What can hang from each mark:
U: G Y
F: M
A: M T
Y: U
R: T
V: G M
M: A F L R U
L: Q
G: U

Each row was made from one small tree. Brackets hold a mark, then the marks that hang from it, in alphabetical order. Every link used is in the known rows. Write each row's tree.
Known rows:
(F (M A L (R T))): [  4.4  19.0 -28.9 -18.3 -13.8  -0.3  46.6 -24.3 -23.2  12.7  -4.0  42.8
  33.2 -12.9  -3.8 -10.5 -21.8  -4.7  -2.6  14.3]
(V G): [  1.5  22.1 -31.0 -21.4   4.6  24.5   8.0 -28.7   2.9  -3.8   7.2  48.7
  20.9 -18.0   1.3  -9.3 -30.1  66.0  17.9  19.5]
(F (M (A T) (U G))): [ -2.9  17.1 -11.6 -32.9  -2.3  13.4  33.5 -39.3 -17.2  19.4   7.9  39.1
  30.1 -15.0  -6.6  -6.1 -15.9   8.3   2.7   6.7]
(U Y): [  8.9  29.3 -28.7 -26.7   5.9  13.9  24.5 -30.9 -17.5  15.4   1.6  44.9
  23.5 -16.6  10.1 -17.5 -23.9  37.0  17.3   6.1]
(M F L R (U G)): [ -8.6  11.2 -19.6 -28.9  -0.3   8.9  39.7   8.5 -33.1  -2.2  -6.9  15.8
  12.3  -9.1 -26.3  17.0  -7.4  -5.1 -17.1 -14.5]
(V (M A F U)): [-14.4   3.6 -15.1 -43.8   0.9  47.7   5.1 -14.9  -8.1 -16.8   3.1  44.9
  15.9 -16.0 -20.5   9.5 -11.8  45.3 -10.1  22.1]
(G U): [ -4.6  32.8 -32.5 -32.9  -1.1  28.8  11.8 -30.1  -5.5  -2.4  16.9  48.3
  14.1 -12.2   2.6 -17.4 -36.0  54.8  17.2   6.2]
(V G (M A)): [ -7.8  14.4 -32.1 -45.6  10.9  44.5  -3.4 -22.0   1.2 -14.1  -2.2  57.7
  23.1 -27.5  -5.5  -2.5 -17.0  70.6  11.3  34.3]
(A (M R U) T): [-11.8  23.2 -26.4  -2.9   4.7  22.0  23.2 -18.8 -24.5   8.8 -13.8  46.6
  18.6 -12.1  -4.0   2.7 -48.5   6.2 -16.9  15.7]
(M (A T) F R (U Y)): [-11.4   5.9  -5.2 -37.9  -6.0  29.2  46.8  14.0 -35.7 -27.6 -11.6  31.4
   7.8 -17.4 -28.4   2.6 -15.6  -3.9 -35.2   1.2]
(F (M A L R)): [  9.3  21.0 -37.3 -20.2  -6.3   0.6  41.1 -25.9 -26.7  10.1  -8.1  39.7
  32.1 -11.5  -8.8 -15.9 -15.2  -0.4  -0.4  11.0]
(F M): [ 10.3  24.0 -24.6 -13.3  -6.4  10.7  27.0 -51.5  -8.9  19.0  13.3  45.3
  32.3 -13.2   5.2 -15.8 -24.3  28.3  18.9  14.7]
(V G (M L (R T) U)): [-16.0  16.7 -25.8 -36.6  -5.3  38.2   8.5  -3.7  -2.6 -13.0  -9.5  49.0
  27.5 -31.4 -12.4  10.9 -14.6  48.3   4.4  26.9]
(M F R): [  2.6  14.9 -21.9 -14.5  -1.3  18.2  38.1  -6.2 -23.5 -20.7   3.7  35.1
  10.0  -8.8 -10.9  -1.1 -31.8  18.8 -11.4  12.3]
(A (M F (L Q) R U) T): [-14.0  11.2 -31.3   4.9  -3.0  18.7  23.2  -7.3 -35.8   4.9 -20.1  38.5
  17.7 -17.1 -19.7  23.7 -40.4  -4.4 -30.4   0.9]
(M F L (R T) (U Y)): [ -9.6   8.7  -9.8 -21.3 -21.5  15.0  46.9  13.7 -28.4  -5.7  -8.6  25.6
  15.1 -17.2 -20.2  14.8 -12.0  -5.4 -20.7  -9.6]
(G (U Y)): [  0.1  35.1 -31.4 -40.1   0.2  28.4  17.4 -28.0 -13.2   4.6  11.8  46.7
  15.2 -18.5   7.3 -21.3 -27.0  49.6  21.6  -2.7]
(V G M): [ -6.4  20.4 -30.4 -35.7   8.6  43.0  -5.4 -29.2   5.3  -9.2   2.4  57.4
  24.9 -30.4   0.9  -0.1 -20.9  75.9  21.8  33.0]
(Y (U G)): [  0.8  28.8 -27.0 -27.9  17.0  14.5  24.1 -33.7 -28.8  23.5   6.0  34.4
  29.3 -23.1  16.6   2.3 -33.0  44.4   3.8   9.9]
(F (M A (L Q) R (U G))): [  3.9  14.8 -32.9 -31.5  -1.9   4.1  36.4 -20.8 -35.0  16.9  -4.9  30.7
  38.1 -11.3 -21.2  -2.3  -8.4  -6.4  -8.5   0.6]
(F (M A U)): [  3.1  13.8 -18.9 -28.4  -8.8  20.2  24.8 -38.2 -11.0  10.8   9.4  40.6
  30.9  -8.3 -12.1 -14.5 -13.7  22.9   2.0  11.4]
(U G Y): [  8.0  31.8 -24.2 -43.2  22.7   3.2  32.6 -32.5 -27.6  36.5   5.0  35.8
  24.2 -17.4  17.5  -9.0 -17.2  21.3  24.1  -7.0]

Which tree is each row?
[-18.2  15.0 -26.0 -27.4  -7.7  12.6  21.9  -8.4 -17.1  -0.4 -15.1  39.9
  20.1 -11.5 -23.2   2.6 -19.4  13.6 -17.7   6.1] -> (M (A T) L U)
[  0.2  21.0 -36.1  -3.1   5.9  15.9  23.5 -22.1 -20.3  17.5  -4.3  48.5
  21.3  -2.8   7.3  -3.2 -50.6  16.2  -8.0  19.3] -> (A (M (R T)))
[ -4.0  16.4 -22.0 -21.3 -14.0   9.6  30.6 -33.6 -16.3  15.3  -3.6  40.4
  31.6 -16.3 -13.6  -5.7 -12.6   7.0  -1.2   5.8] -> (F (M (A T) L U))
[ -1.2  14.4 -21.6 -23.6 -18.6   7.8  42.4 -18.1 -21.0   9.7  -3.3  37.3
  33.3 -10.9 -14.5  -6.9 -14.5  -4.7  -9.1   9.6] -> (F (M A L (R T) U))
[ -8.4   4.1 -23.6 -20.4 -13.3   6.1  49.8  13.8 -29.6 -16.1 -11.3  35.5
  11.4  -9.3 -17.9  10.8 -26.0  -8.0 -30.7   7.4] -> (M A F L (R T))
[ -1.2   9.0 -40.5   4.4  -1.7  13.4  23.6 -11.1 -31.3  13.8 -10.1  40.4
  21.0  -7.3  -8.0  17.9 -42.7   5.3 -21.6   5.0] -> (A (M F (L Q) (R T)))
[ -8.0   8.6 -26.2 -10.8   1.9  14.8  28.6  -5.7 -28.4  21.5  -8.2  29.5
  15.2  -4.8 -10.1  19.7 -28.3  -4.0 -19.6  -6.4] -> (A (M F L (R T) (U G)))
[-10.8  16.4 -30.7   8.7   0.0  12.5  20.9 -26.5 -22.7  17.9 -14.4  45.8
  12.4 -17.8   0.5  17.2 -42.4   8.2 -11.0   2.4] -> (A (M F L) T)
[ -9.6  18.7 -33.6   8.1   1.1   9.9  32.4 -13.5 -32.6   8.2 -21.2  43.1
  12.0 -17.4  -3.3  14.0 -43.9  -6.0 -18.8   4.9] -> (A (M F L R) T)
[-17.1  -0.5 -10.0 -39.5  -7.8   9.8  50.1  21.3 -33.5  -5.8  -7.6  21.3
  11.8  -7.0 -28.6  21.7 -10.9 -18.8 -35.5  -8.4] -> (M A F L (R T) (U G))
[-12.3  20.3 -30.1 -32.4   0.0  31.6   0.4 -23.4  -6.2   2.8  -5.2  46.8
  26.5 -18.9 -11.1   6.0 -13.4  44.8   7.6  20.3] -> (V (M L U))
[ -7.2   4.6 -33.1  -0.8  -6.1  21.2  19.5  -5.2 -29.0  10.8  -9.4  34.7
  20.9  -5.5 -19.2  21.6 -35.4   5.6 -27.9   0.1] -> (A (M F (L Q) (R T) U))
[ -6.3  17.1 -36.9  -4.7  -1.8  14.9  20.3 -11.1 -22.0  20.4 -13.2  39.7
  22.9  -2.4  -7.3   4.9 -36.6   7.0 -15.2   7.4] -> (A (M L (R T) U))
[  4.5  20.7 -37.2 -14.8  -8.3   0.1  40.7 -26.7 -33.6   7.9 -10.6  44.1
  36.9 -19.1 -11.9  -6.2 -24.5  -5.2  -7.7  13.5] -> (F (M (A T) (L Q) R))
[  5.0  22.6 -28.6 -15.4 -13.2   7.0  35.2 -27.4 -20.5  12.2  -2.7  33.7
  33.8 -12.1 -13.1 -10.2 -11.9   4.9   3.7   5.7] -> (F (M L R U))
[ -3.5  13.9 -18.9 -35.7   0.8   8.6  45.1  10.5 -40.4   4.9 -12.1  14.4
  13.7 -15.5 -21.9  13.0   1.9 -10.2 -13.2 -23.2] -> (M F L R (U G Y))
[  0.6  26.7 -19.2 -43.9  12.3  14.2  38.0  -5.6 -32.3   9.1  -2.4  27.1
  23.1 -10.7  -7.6  -8.7 -14.9   7.2  -0.2  -1.8] -> (M R (U G Y))
[-16.9  -0.1 -24.9 -22.7 -11.9  17.6  36.1  19.1 -41.7 -27.2 -19.6  29.4
  16.7 -15.4 -45.4  22.0 -19.8  -9.4 -47.1   0.0] -> (M (A T) F (L Q) R U)
[ -9.1  20.3 -34.4 -47.7  -0.7  46.4  11.3  -0.9 -14.6 -21.6  -9.4  45.3
  13.4 -41.3 -10.7   4.9  -3.5  52.9  12.3   5.8] -> (V (G (U Y)) (M F L R))
[-11.9   7.2  -2.1 -49.5   6.1  22.0  52.6  13.2 -42.9 -12.8  -9.0  25.0
   8.4 -18.0 -23.0   8.3 -10.7 -14.9 -30.3  -8.0] -> (M (A T) F R (U G Y))
